What can hang from each mark
zipup: kupom sola
befi: kupom sola
kupom: solegag tulo zogomak
vagot: zipup
sola: befi tulo
tulo: sola
vugi: solegag zipup
mobip: kupom sola
zogomak: kupom vugi

Every row comes from one small tree of marks. The marks that hang from a mark follow it in brackets, in alphabetical order. Every link used is in the known rows. Which tree was each row made from?
Known rows
vugi(solegag zipup(sola)): [ 28 -20  20  21 -16 -16 -17  22   2  -9 -27   4 -11  -5  -6   3  11  34
   4 -35  -5 -18]
zogomak(kupom(tulo) vugi(solegag)): [ 42  15  26  36  -5  40  31  18  26 -37 -17 -21  12  12 -17  29 -29  13
  19  -5  20 -12]
befi(kupom(solegag zogomak(vugi)) sola(tulo)): [-18 -50 -29  25 -37  18   3  24 -15  65  -1  26  26 -32  57 -19 -23  33
  34  80   4 -35]
zipup(kupom(solegag tulo zogomak) sola): [ 25  20  12   8 -56  37 -29 -42 -32  12 -13  12  13  30   6  24 -52   8
 -45  36 -14 -25]
kupom(solegag tulo zogomak): [-11   4  42 -11 -63  26 -22 -11 -31  29   8 -20  14   4  12  -5 -51 -24
  21  35   4  -1]
zogomak(kupom(tulo) vugi): [ 29  20  31  16 -14  46  31   8  25 -30 -15 -13   8  29 -15  62 -39  19
   9   2  11 -13]
zogomak(kupom vugi(solegag zipup)): [ 26 -12  16  32  11  16  31  27  19 -37 -22  -8  -5 -10 -50  37  -4  13
  22 -39  20  -9]
vagot(zipup): [ -9 -28  33 -40 -35  13 -24  20  24  15 -13  11 -17  19 -11  18  15  33
  26 -14 -11 -13]
zogomak(kupom(solegag) vugi(zipup)): [  2 -13  22  11  -7  31  19   8  -4 -25 -13  -3   2   1 -53  44 -26   0
  16 -17  12  -6]
mobip(kupom(zogomak) sola(befi tulo)): [-55  -5  -4  -3 -33   6 -54 -22  36  69  -5 -28  23   0  51 -12 -34   6
 -30 -17  16 -51]
sola(tulo): [ 11 -29  29  -1 -26  13   8  39  42  28   3   9   3   2  43  16  -8  59
   9  -1   4 -37]
mobip(sola): [-37  -3  29   0 -17  22 -54   9  44  16 -16 -11  17   7   3   8  -1  41
 -16 -23  12 -31]
befi(kupom): [ 22 -27  22  11  -9  27  -6  34  23  21 -15  32  13 -10  46  -1  10  60
  12  29  -7 -31]
zipup(kupom sola(befi)): [ 35   1 -11  28 -30  31 -24  -1  15  -1 -54   5   5  44  33  45 -28  68
 -62   3 -10 -58]
befi(kupom(zogomak) sola(tulo)): [  2 -58 -21  28 -28  -3   6  31   5  79  -3  26  18 -20  73  -9 -11  49
  26  67   1 -42]
zogomak(vugi(zipup)): [ -5  -2  32  -8 -14  18   4  34  18 -25 -15   6  -9  -4 -21  51   7  33
  13 -30   1 -12]
befi(kupom(zogomak(vugi(zipup))) sola(tulo)): [  1 -50 -25  23 -24  -7  18  29  -7  61  -3  29   9 -24  50  15 -10  39
  31  55   0 -33]
mobip(sola(befi(kupom(solegag zogomak(vugi))) tulo)): [-33 -19 -22  16 -36  22 -30  -1   8  44 -13 -13  21  -6  58   1 -41  35
  -2  26  15 -41]
vagot(zipup(kupom)): [ 14 -22  26 -31 -26  20 -23   7  21  12  -9  22 -10  26 -24  26  15  30
  -7 -10 -14 -23]
vagot(zipup(kupom(solegag zogomak(vugi)) sola(tulo))): [  1 -15 -11 -33 -58  28 -19 -28 -15  18  -9  31 -17  19 -19  33 -21  21
 -10  14 -20 -21]
vugi(solegag zipup(kupom(tulo(sola) zogomak))): [ 40  -4  34  38  -3 -11 -16  -4 -18   2  14  -9   8 -17 -30  19  -4 -21
 -12 -11  -3   2]
zogomak(kupom(solegag)): [  3 -26  27  18 -12  37   0  11  13   4 -17  -6  15   8 -20   7 -29  16
   9   3  13 -21]
tulo(sola(befi(kupom(zogomak)))): [-16 -16   1  50  -7  27 -34  14   3  18 -18 -11  18 -22  37  35 -20  32
  -2  36 -15 -11]

Write each row's tree
[ 55  27  24  14 -35  33 -18 -21   8  -4 -21  18  12  51  24  46 -32  48
 -58  17 -19 -39] : zipup(kupom(tulo) sola)
[ -2  -8  16 -11 -46  21 -40 -31 -29  26   4  -9   5  24 -14  28 -34 -21
  -6  29 -18  -2] : vagot(zipup(kupom(solegag tulo(sola(befi)) zogomak)))
[ 50  -8  33  22 -13 -16  -3   5 -16   8   6  -6   0  -5 -22   7  -3 -14
  -5 -20   6 -10] : vugi(solegag zipup(kupom(tulo zogomak)))
[-28 -30 -16  17 -37  10 -37  -2   5  60 -11 -15  22  -2  66 -11 -42  35
  -4  28  12 -44] : mobip(sola(befi(kupom(solegag zogomak)) tulo))
[-46  -6  15 -10 -46  47 -18  11 -13   1 -11  -3   3 -29 -24   6 -22   1
  26   9  11  -7] : kupom(solegag zogomak(vugi))
[ 36 -28  15  21 -20 -22  -3  23   6   5 -14   8 -12  -6  14   5   3  41
   8 -29  -5 -23] : vugi(solegag zipup(sola(tulo)))
[ 28 -27  11  30 -25   6  -8  25   6  53 -10  14  34  17  77  -7 -15  46
  15  72  -6 -36] : befi(kupom(tulo) sola)
[ 38   6   7  15 -33  13   6  -2 -26   6 -10  21  -1 -10  31  19 -21  17
  20  34 -12  -7] : befi(kupom(tulo zogomak(vugi(solegag zipup(sola)))))
[-63   5  35 -13 -18  32 -85 -25  36  40   2  -6  44  -8   7 -47  -6  -1
 -32 -18  10 -39] : mobip(kupom(solegag) sola)
[-28  -9  -4  48 -12  43 -34   9 -10   5 -15 -11  22 -29  26  29 -29  21
   5  44 -11  -5] : tulo(sola(befi(kupom(solegag zogomak(vugi)))))
[  9 -35 -22 -23 -58   1 -13  -3  -6  42 -30  18 -26  28  46  27 -23  46
  16  23 -25 -27] : vagot(zipup(sola(befi(kupom(zogomak)) tulo)))
[ -6  28  13  44 -32  30 -16   0 -11 -11  -6 -45  11 -13  13  42 -45 -11
  16  21   2   9] : kupom(tulo(sola(befi)) zogomak(vugi(solegag)))
[-83  13  -5  -6 -37  36 -75 -33  11  36 -17 -32  33 -11  11 -25 -36 -20
 -24 -14  19 -38] : mobip(kupom(solegag zogomak(vugi)) sola(befi))
[-14 -20   9  52  -7  36 -41  15   2  14 -15 -10  30 -17  43  16 -23  34
  -3  45 -15 -14] : tulo(sola(befi(kupom(solegag))))
[ 19 -11  10 -27 -37  21 -32 -13  12   5 -27  33 -15  40 -15  38   5  46
 -24  -6 -26 -29] : vagot(zipup(kupom sola))
[ 11  12  26  39 -12  29   9 -17 -26 -26  -2 -31  18  17 -29  67 -63 -25
   6  13   1  10] : zogomak(kupom(solegag tulo(sola(befi))) vugi(zipup))
[ 13 -19   1  19 -49  21 -12   8 -27  40 -22 -18  16  12  73  -6 -54  15
  15  54   1 -28] : sola(befi(kupom(solegag tulo zogomak)))
[ 13   2  13  14 -16  13  -3  27  11 -36 -30   6 -11 -11 -19  29  10  39
  11 -35   0 -15] : zogomak(vugi(solegag zipup(sola)))
[-40 -12  19 -14 -43  26 -14   6 -30   2  -4  -2  -5 -29 -37  16 -20 -13
  27  -3   7   1] : kupom(solegag zogomak(vugi(zipup)))
[ 28 -19   4 -27 -41  14 -17 -11  16  21 -14  36 -17  39   3  39  -3  51
 -22   2 -26 -34] : vagot(zipup(kupom sola(tulo)))
[-16  -1   0  16 -34  11 -45  -7   7  41 -22 -26  19  18  57   8 -38  26
 -11  20   9 -34] : mobip(sola(befi(kupom(tulo zogomak))))
[ 12  -2  31  47 -17  35  -9 -14  -8   3  -7 -37  30  24   6  31 -66  -8
  -2  33   2  -5] : zogomak(kupom(solegag tulo(sola(befi))))
[ 19 -23  39   1 -14   5 -17   7  -9   9   1  15   8   5 -25  19  -2  10
 -21 -15  -3 -23] : vugi(zipup(kupom(solegag)))
[ -7  25  60   7 -11  30 -45 -14  33  18  17  -6  37   3  27   6 -13  -2
 -23   6 -15 -15] : mobip(kupom(tulo(sola)))
[ 15  15  31  15 -25  55  20  -2   2 -24  -9 -15  19  21 -19  35 -52   1
  13  17  13  -8] : zogomak(kupom(solegag tulo) vugi)
[ 15   1  13 -32 -64  21 -37 -44 -31  21 -10  20 -10  41 -17  25 -31   0
 -15  23 -25 -11] : vagot(zipup(kupom(solegag tulo zogomak) sola))
[ 24 -15   1  20 -40  13  -3  15  -8  35 -27 -17   8  16  77  15 -43  30
  11  41   1 -31] : sola(befi(kupom(tulo zogomak)))
